Each row was made from one small tree. The marks that hang from a mark follow it in brackets, in the order of their numbers. Every link used is in the known rows. Write each row's tree.
(in the rows, 128 means zero)
Known rows
j333(j211(j647) j483): [111 131 111 119 159 101 110 108 102 141 115 197 154 144  88 140 127 107
 118 117  97 128 139  65 125 146 125  72  99 123 124 148 123 145 112 132
 133 187 120 115 180 130 186 133 148 131 154 143 115 115 115 120 117 158
 126 123 111 106 136]
j939(j211): [112 130 121 112 152 100  99 115 117 142  72 123 113 126  58 146 140 121
 126 110 119 128 129 112 119 149 127  84 105  93 123 144  79 139 106 136
 144 123 139  95 137 152 173 126 145 114 139 127 115 135  91 145 127 125
 116  99 114  95 106]
j498(j990): [106 141 138 120 158 105 102 109 100 134  98 137 104 128  90 122 134 128
 125  95 121 123 126 111 134 151 121 124  93  95 124 153  69 125 107 136
 140 117 137 104 125 139 177 131 135 120 163 129 125 109 110 119 127 128
 132  79 109 103 138]
j483(j211(j333 j939)): [108 136 155 103 164 104  77 110 117 149  94 182 126 131  97 162 135 158
 119 120 122 147 136 152 123 150 127 162 103  89 130 143  90 131 102 144
 158 186 128 108 156 150 236 126 143 121 140 134 113 147 118  64 134 121
 138 117 110  97 153]
j976(j939(j211(j333))): [115 137 119 101 160 101  78 108 123 111  69 137 100 123  38 157 135 150
 111 111 106 156 121 125 121 149 140 109 114 100 126 136 110 143  95 139
 153 179 152 101 147 147 198 121 128 119 127 132 118 146  90 125 132 115
 172 102 105  96 125]
j828(j211): [110 128 125 144 160 106  96 110 116 138 122 155 126 126  91 152 135 129
 130 113 140 113 133 116 119 142 123  75  95  87 125 137  76 141 106 135
 143 121 131 111 137 136 181 122 144 117 152 131 116 118 123 125 122 131
 130 113 102  91 137]
j333(j211(j647 j828 j939) j483): [110 131 126 103 166 105 116 100 101 162 122 213 155 144 105 150 123 124
 120 118  94 160 142  87 103 141 149 101  94 123 126 151  94 136 127 137
 127 187 116 126 173 157 197 125 121 129 140 138 116 126 127  38 127 159
 141 130  99 109 138]
j647(j939(j211 j976) j990): [131 130 124 110 126  92  95 114 119 184  87  96 114 144  53 144 146 110
 126 133 101 109  94 148 122 137 160  82 126  99 124 147  97 145 105 136
 142 144 165  82 119 149 171 130 140 107 153 129 115 132 103 159 127 127
  93  52 124  93 107]
j498(j990(j333(j211(j647)))): [106 114 119 121 154  94  98  99  82 134 104 168 108 118 106 112 126 119
 130 102 109 140 137  67 123 146 124  77  76  94 119 109  94 129 116 129
 124 174 138 112 139 139 147 124 143 140 141 139 127 103 103 126 129 123
 144  52 111 117 140]
j976(j939(j211(j647(j990)))): [120 134 118  84 132  97  87 114 110 113  76 120 105 127  45 137 133 147
 120 123 109 121 115  97 125 140 140 106 121 104 136 139 142 153 120 132
 146 167 152  98 145 152 152 115 126 110 132 129 118 145  98 113 126 125
 135  61 110 106  95]
j939(j211(j333) j976): [117 133 134 106 159  94  84 109 123 177  85 124 116 127  40 161 143 126
 116 118 100 147 103 106 123 149 151  93 108 101 123 145  84 130  91 140
 145 169 150 110 143 159 203 132 133 118 135 126 117 145 102 182 134 117
 102 103 118  94 141]
j333(j211): [109 118 119 122 152 101 103 111 108 132 107 166 124 131  95 142 133 123
 121 116 115 132 131 115 121 149 129  65 103  98 125 144  86 144 104 133
 130 137 128 105 137 134 186 128 158 129 156 144 115 123 118 116 125 140
 126 103 112 100 121]
j647(j939(j211(j828)) j990): [123 135 122 103 135  98 102 103 118 160  83 111 119 141  63 138 145 119
 129 128 121 124 126 158  93 134 160 109 122  93 127 143  95 155 127 139
 128 135 162  82 114 158 167 129 130 104 139 128 113 105 101 124 138 129
 107  58 106  93  80]
j498(j990(j333)): [105 127 136 126 159  98  89 102  91 128  94 132  89 113  96 108 132 120
 134 100 128 139 138 121 123 149 124 115  79  89 121 109  56 123 108 134
 132 126 145 106 127 142 155 124 135 129 147 131 128 106  84 129 133 108
 145  61 108 109 134]
j333(j211(j647)): [109 118 123 109 150 100 109 111 107 142 112 173 124 132  95 144 133 124
 121 116 107 125 131  66 128 145 125  74 101  99 123 144 126 142 118 132
 130 171 127 113 145 135 167 132 145 130 150 143 115 119 127 119 123 141
 125 108 112 105 129]
j828(j211(j647 j939)): [110 125 137 121 158 103  94 112 117 161 134 169 123 129  99 165 130 145
 125 117 133 118 133  90 129 138 113  97  92  90 126 135 102 137 121 139
 148 171 119 120 139 150 192 114 115 122 128 125 117 141 133  63 122 131
 150 126 101 102 162]
j647(j211(j333) j939 j990): [121 127 132 131 140  92  80 109 129 143  88 132 132 144  75 157 147 133
 126 142 117 113 122 189 134 133 137 104 108 100 126 146 148 156 115 144
 136 210 161  48 102 126 225 133 134 111 145 133 115 112  99 123 133 122
 114  46 112 100 114]
j939(j976): [116 131 146 113 149  98 102 114 116 171 108 134 111 130  78 145 137 123
 123 119 109 129 100 110 126 148 151 107 105  94 125 142  69 134 101 132
 134 121 140 113 136 142 172 128 140 120 159 136 117 134 121 148 125 129
 111 127 114  96 146]
j498(j990(j333(j211 j483))): [102 129 103 147 165  98  98  97  86 123 105 183 124 130 103 113 127  99
 128  97 102 155 144 115 117 149 124  62  75 120 124 116  66 130 101 134
 127 152 136 104 160 132 182 124 156 136 154 145 126 101  86 124 124 138
 144  58 112 111 131]
j264(j211(j647(j990)) j976): [179 120 149  97 124 112  78 117 105  66  93 105 123 128  85 140 142 152
 175 129 144 147 131  95 113 140 138 130 109  87 128 145 131 135  85 137
 141 166 138 121 127 144 159 120 142 104 194 134 110 125 120 134 128 126
  95  90 124 108 110]
j333(j211 j483): [112 129 108 129 160 103 107 108 107 133 113 190 149 144  90 142 131 105
 118 113 103 138 141 114 117 148 127  61 100 124 126 149  87 145  99 135
 134 147 125 108 170 129 206 130 158 129 163 147 115 119 110 115 119 155
 125 115 111  99 123]
j976(j939(j211(j333 j828))): [113 139 125  92 166 104  87  98 119 119  70 145 113 124  42 156 135 154
 117 109 105 169 119 126  95 145 165 127 113 100 126 136  95 147 108 138
 140 169 154 108 152 162 185 121 116 116 126 130 118 128  91 108 141 115
 169 106  93  94 104]
j483(j211): [111 136 142 119 152 106  97 112 107 136  84 171 124 124  98 146 137 132
 125 115 126 117 140 125 121 151 131 129 105  81 127 141  84 138 108 130
 148 129 134 101 160 138 177 129 174 116 165 138 112 120 108 117 129 126
 122 109 113  92 126]
j211(j333(j483) j828 j939(j976)): [110 142 150 103 169  99  95  98 116 194 122 173 149 145  80 160 131 134
 118 124  85 183 114 135 101 143 173 152 100 121 128 146  56 128 103 143
 140 183 134 131 172 164 236 123 103 121 144 130 117 142 122  78 135 136
 127 152 100 100 165]
j647(j939 j990(j333)): [123 111 127 114 126  91  81 105 111 141  95 113 110 129  92 120 139 111
 136 132 135 130 132 170 117 137 136 115 108  88 126 100  95 145 115 140
 128 156 158  85 111 135 155 124 135 121 141 136 116 109  92 123 130 112
 131  60 109 103 123]
j264(j976(j939)): [144 126 122 106 144 115  86 114 112  42  92 140  92 123  79 145 136 152
 153 105 127 157 110 131 119 149 151 127 116  88 126 136  91 144  77 137
 139 140 138 109 143 137 165 116 137 120 131 142 116 133 104 100 125 126
 182 114 108  96 127]
j828(j211(j333)): [107 128 128 137 168 103  80 105 124 137 123 161 133 125  82 162 141 137
 123 116 137 142 135 123 119 143 119  94  93  90 126 134  98 135  99 140
 144 167 135 114 137 135 218 129 128 123 138 130 116 117 124 141 131 121
 131 118  97  90 154]
j211(j333 j647(j990) j828): [112 135 150  78 150  96  86 101 117 147 110 140 152 137  78 137 136 143
 122 133 117 147 132  93 102 135 153 167 106 101 134 141 135 142 131 138
 128 193 149 120 133 156 181 129  99 117 130 127 113 109 132 120 140 122
  90  94  93 109 123]
j211(j647(j939 j990)): [120 126 138  92 123  95  96 112 116 155 107 126 123 145  84 132 138 123
 127 133 124  98 122 115 135 134 132 131 118  98 127 143 148 151 128 140
 136 181 152  93 117 133 164 135 122 114 149 133 115 110 121 116 127 131
 119  81 110 104 124]
j939(j211(j647)): [116 129 126  96 151  97 102 114 113 150  78 131 114 124  56 148 138 125
 122 112 117 120 132  62 127 145 125  95 105  88 125 143 114 141 119 135
 142 160 137 105 144 156 154 128 132 115 132 123 116 129  95 151 127 127
 116 103 115 101 120]
j647(j211(j828) j939 j990): [125 125 133 128 137  98 105 104 115 153  92 136 133 141  89 149 143 127
 137 139 120 109 121 187 105 130 163 103 107  92 126 146 114 157 137 139
 122 153 152  54 102 137 186 123 137 103 158 132 116  95  99  98 134 128
 113  48 104  96  92]

Write each row's tree
[121 135 124  79 136 100  97 104 110 120  79 129 126 125  55 138 132 150
 125 122 106 142 119  98  96 136 167 123 116 101 138 141 129 152 132 129
 134 156 154 107 147 165 141 113 116 107 129 128 117 129 100 102 134 125
 135  67  99 105  90] -> j976(j939(j211(j647(j990) j828)))
[109 121 127 104 156 102 116 101 102 150 113 181 143 132  96 145 130 125
 125 116 113 145 133  65  99 141 152  92 100  93 123 147 108 146 131 130
 115 163 129 120 141 149 154 129 135 129 146 139 114 105 130 102 133 143
 125 113  96 104 120] -> j333(j211(j647 j828))
[118 119 144  94 154  98 115 102  99 198 129 185 135 136  98 156 123 139
 120 125  89 157 105  80 104 139 172  96  99  99 123 145  79 134 123 133
 119 172 123 131 145 167 178 119 122 131 142 139 116 142 144  63 131 143
 126 121 107 105 151] -> j333(j211(j647 j828 j939(j976)))
[115 102 118 121 152  92  85 103 102 142 109 173 111 117 111 137 125 136
 128 120 118 157 143 145 111 146 127  72  88  92 125 103  54 134 106 143
 128 157 126 106 131 146 184 112 143 142 127 144 118 148 103  60 124 123
 154  87 113 110 140] -> j990(j333(j211(j939)))
[121 132 121  91 146 101  98 115 115 120  71 138  99 121  45 149 130 144
 116 107 106 129 119  73 129 146 138 102 113  93 126 134 128 148 113 129
 148 170 145 106 153 151 145 119 130 114 133 130 119 140  95 114 126 123
 170 104 109 101 121] -> j976(j939(j211(j647)))
[108 130 111 125 168 105 117 100 102 136 113 199 153 143  96 141 130 111
 122 114  97 156 135 114  93 145 154  80 100 121 125 151  76 148 115 132
 122 139 125 115 174 142 193 128 149 125 159 144 114 104 112 103 127 155
 126 122  97  97 114] -> j333(j211(j828) j483)
[115 132 137 109 158 100 109 104 112 188  87 127 122 123  55 152 139 122
 128 116 101 146 105 103  94 146 175  94 106  90 124 146  51 133 113 133
 129 115 149 111 144 169 159 122 136 111 141 127 116 127 104 153 137 125
 101 108 110  92 115] -> j939(j211(j828) j976)
[116 139 157  99 156 103 100  98 113 164  96 185 130 146  85 156 139 136
 125 122 112 145 133 100 103 139 157 177 113  80 118 138 140 142 129 137
 137 227 152 108 152 148 185 143 133 116 143 131 112  86 119 106 145 121
 150 120  96  92 143] -> j483(j211(j333 j647(j939) j828))
[111 137 169 101 164 102  90 101 112 192 107 185 133 132  92 169 134 155
 124 127  97 171 113 140 100 146 174 169 101  86 126 141  64 123 106 139
 143 175 137 124 160 169 221 123 135 118 145 132 115 143 129  73 144 121
 123 127 106  92 160] -> j483(j211(j333 j828 j939(j976)))
[177 127 144 107 149 118  64 112 118  30  84 126  94 122  68 159 138 171
 166 110 131 195 123 140 110 150 150 138 112  87 122 136 113 138  56 142
 152 187 138 124 142 137 199 119 139 113 184 140 115 137 107 110 134 113
 182 127 113  97 136] -> j264(j211(j333) j976(j939))
[128 115 127 105 121  93 104 110 106 186 122 146 126 147  84 141 136 112
 121 136  92 115  98 105 129 133 157  71 118 105 121 151 142 149 115 132
 127 192 156 100 122 135 167 135 141 123 157 145 116 119 138 133 122 144
 103  67 122 104 134] -> j333(j211(j647(j939(j976) j990)))
[113 114 102 126 143  91  80 100  96 136 113 175 145 131 110 131 127 121
 124 133 108 155 144 164 110 140 128  74  94 123 137 112  70 143 107 144
 137 166 129 103 160 144 205 110 143 134 139 146 116 147 101  58 120 139
 118  61 113 116 122] -> j647(j990(j333(j211(j939) j483)))
[109 116 115 138 161  97  94 100  86 126  99 160 101 118 107 112 131 116
 130  99 116 143 135 116 119 149 126  65  74  93 122 114  61 128 105 134
 122 138 141 100 129 135 162 121 154 140 148 142 127 106  93 121 130 121
 142  47 108 111 127] -> j498(j990(j333(j211)))
[109 132 153  90 170 102  88  99 117 162 113 162 136 131  88 156 132 154
 123 119 117 176 131 145 101 143 150 165  99  93 127 140  71 132 117 146
 133 171 127 120 130 163 218 125  99 123 127 128 114 135 125  53 142 121
 142 133  94 101 148] -> j211(j333 j828 j939)
[110 138 131  95 170 100  91 100 120 152  77 138 129 130  52 155 143 135
 123 115 112 163 131 115  94 145 154 121 102  92 123 142  83 136 114 140
 137 158 145 110 137 167 194 130 120 115 124 122 113 118  98 142 144 118
 115 103  99  94 110] -> j939(j211(j333 j828))
[111 130 146 131 167  99  78 108 130 187 138 164 128 135  82 176 135 146
 122 123 115 150 111 133 122 140 141  96  92  96 124 138  71 127  93 144
 153 179 133 123 137 154 237 118 116 124 131 128 120 157 137  96 130 123
 131 124 108  95 188] -> j828(j211(j333 j939(j976)))
[118 129 144  94 145  98  92 108 123 160 104 147 113 143  69 150 138 123
 117 121 114 134 125  95 135 140 129 146 110  89 118 139 153 144 114 142
 140 232 148 107 129 133 191 144 111 123 134 131 116 104 117 129 134 124
 155 127 103 101 159] -> j211(j333 j647(j939))
[106 146 129 143 164 102  92 100  80 126  86 184 126 118 105 120 131 114
 133 100 113 139 146 120 114 150 128 131  80 105 127 109  55 122 103 130
 148 146 142  99 186 137 176 126 172 121 159 138 126  96  69 123 130 123
 142  65 109 105 140] -> j498(j990(j333(j483(j211))))
[121 128 141 132 135  92 108 104 116 187 100 129 129 144  80 152 143 122
 136 146 100 109  97 175 105 129 185  92 110  98 124 143 103 150 129 136
 115 154 161  60 107 143 181 125 140 104 161 135 117 104 106 122 137 128
  98  52 111  95 110] -> j647(j211(j828) j939(j976) j990)
[118 142 111 119 157  98  90 106 124 156  80 150 124 151  41 158 140 104
 118 112 100 144 136 138 126 144 128 101 115 117 119 146 114 143  96 146
 151 208 153  90 158 141 220 141 131 116 132 127 115 114  81 146 126 134
 145 112 111  91 127] -> j647(j939(j211(j333(j483))))
[112 145 137 117 153 107 105 110 100 146  95 198 147 134  90 149 132 120
 119 118 112 115 141  70 123 147 128 137 105 106 130 141 123 136 116 129
 149 179 128 112 205 136 184 133 165 116 158 137 113 111 105 118 122 140
 124 133 110  98 139] -> j333(j483(j211(j647)))
[110 142 136 128 180 100  95  99 121 154  97 193 155 140  83 170 132 142
 126 130  96 160 139 167 111 141 151 124  87 117 128 144  85 140 120 146
 137 203 125  83 157 154 252 120 115 117 135 127 116 129  96  51 137 137
 137 118  97 101 135] -> j647(j211(j333(j483) j828 j939))
[112 130 143 127 173  97  95  99 120 146  83 161 140 125  78 163 142 143
 130 125 116 141 127 142 105 141 157 117  91  89 124 142 101 142 121 139
 127 177 140  78 128 145 205 127 127 115 142 129 116 108  95 121 144 120
 125 100  98  97 115] -> j647(j211(j333 j828))
[119 125 133 138 154  95  88 107 130 150  80 150 116 138  69 165 145 128
 126 128 115 116 127 166 136 140 135 101 101  90 116 141 130 152 111 144
 138 213 149  59 111 125 225 136 137 117 145 131 117 108  91 123 131 123
 151  89 112  93 132] -> j647(j211(j333) j939)
[114 127 141 120 149  98  96 104 117 152  94 148 142 132 100 153 136 153
 134 138 117 124 128 184 106 135 154 114  97  95 134 147  85 149 137 143
 128 141 131  71 114 159 201 109 123 108 145 132 115 138 106  41 136 130
 102  58 107 105  97] -> j647(j211(j828 j939) j990)
[121 111 128 138 141  87  93  95 115 151  87 134 125 125  93 139 140 119
 145 145 125 125 127 191  96 129 167  98  96  83 126 104  98 155 137 139
 115 165 161  56 104 141 163 117 140 113 139 134 118  91  77 107 138 112
 126  32 103 100  90] -> j647(j211(j828) j939 j990(j333))
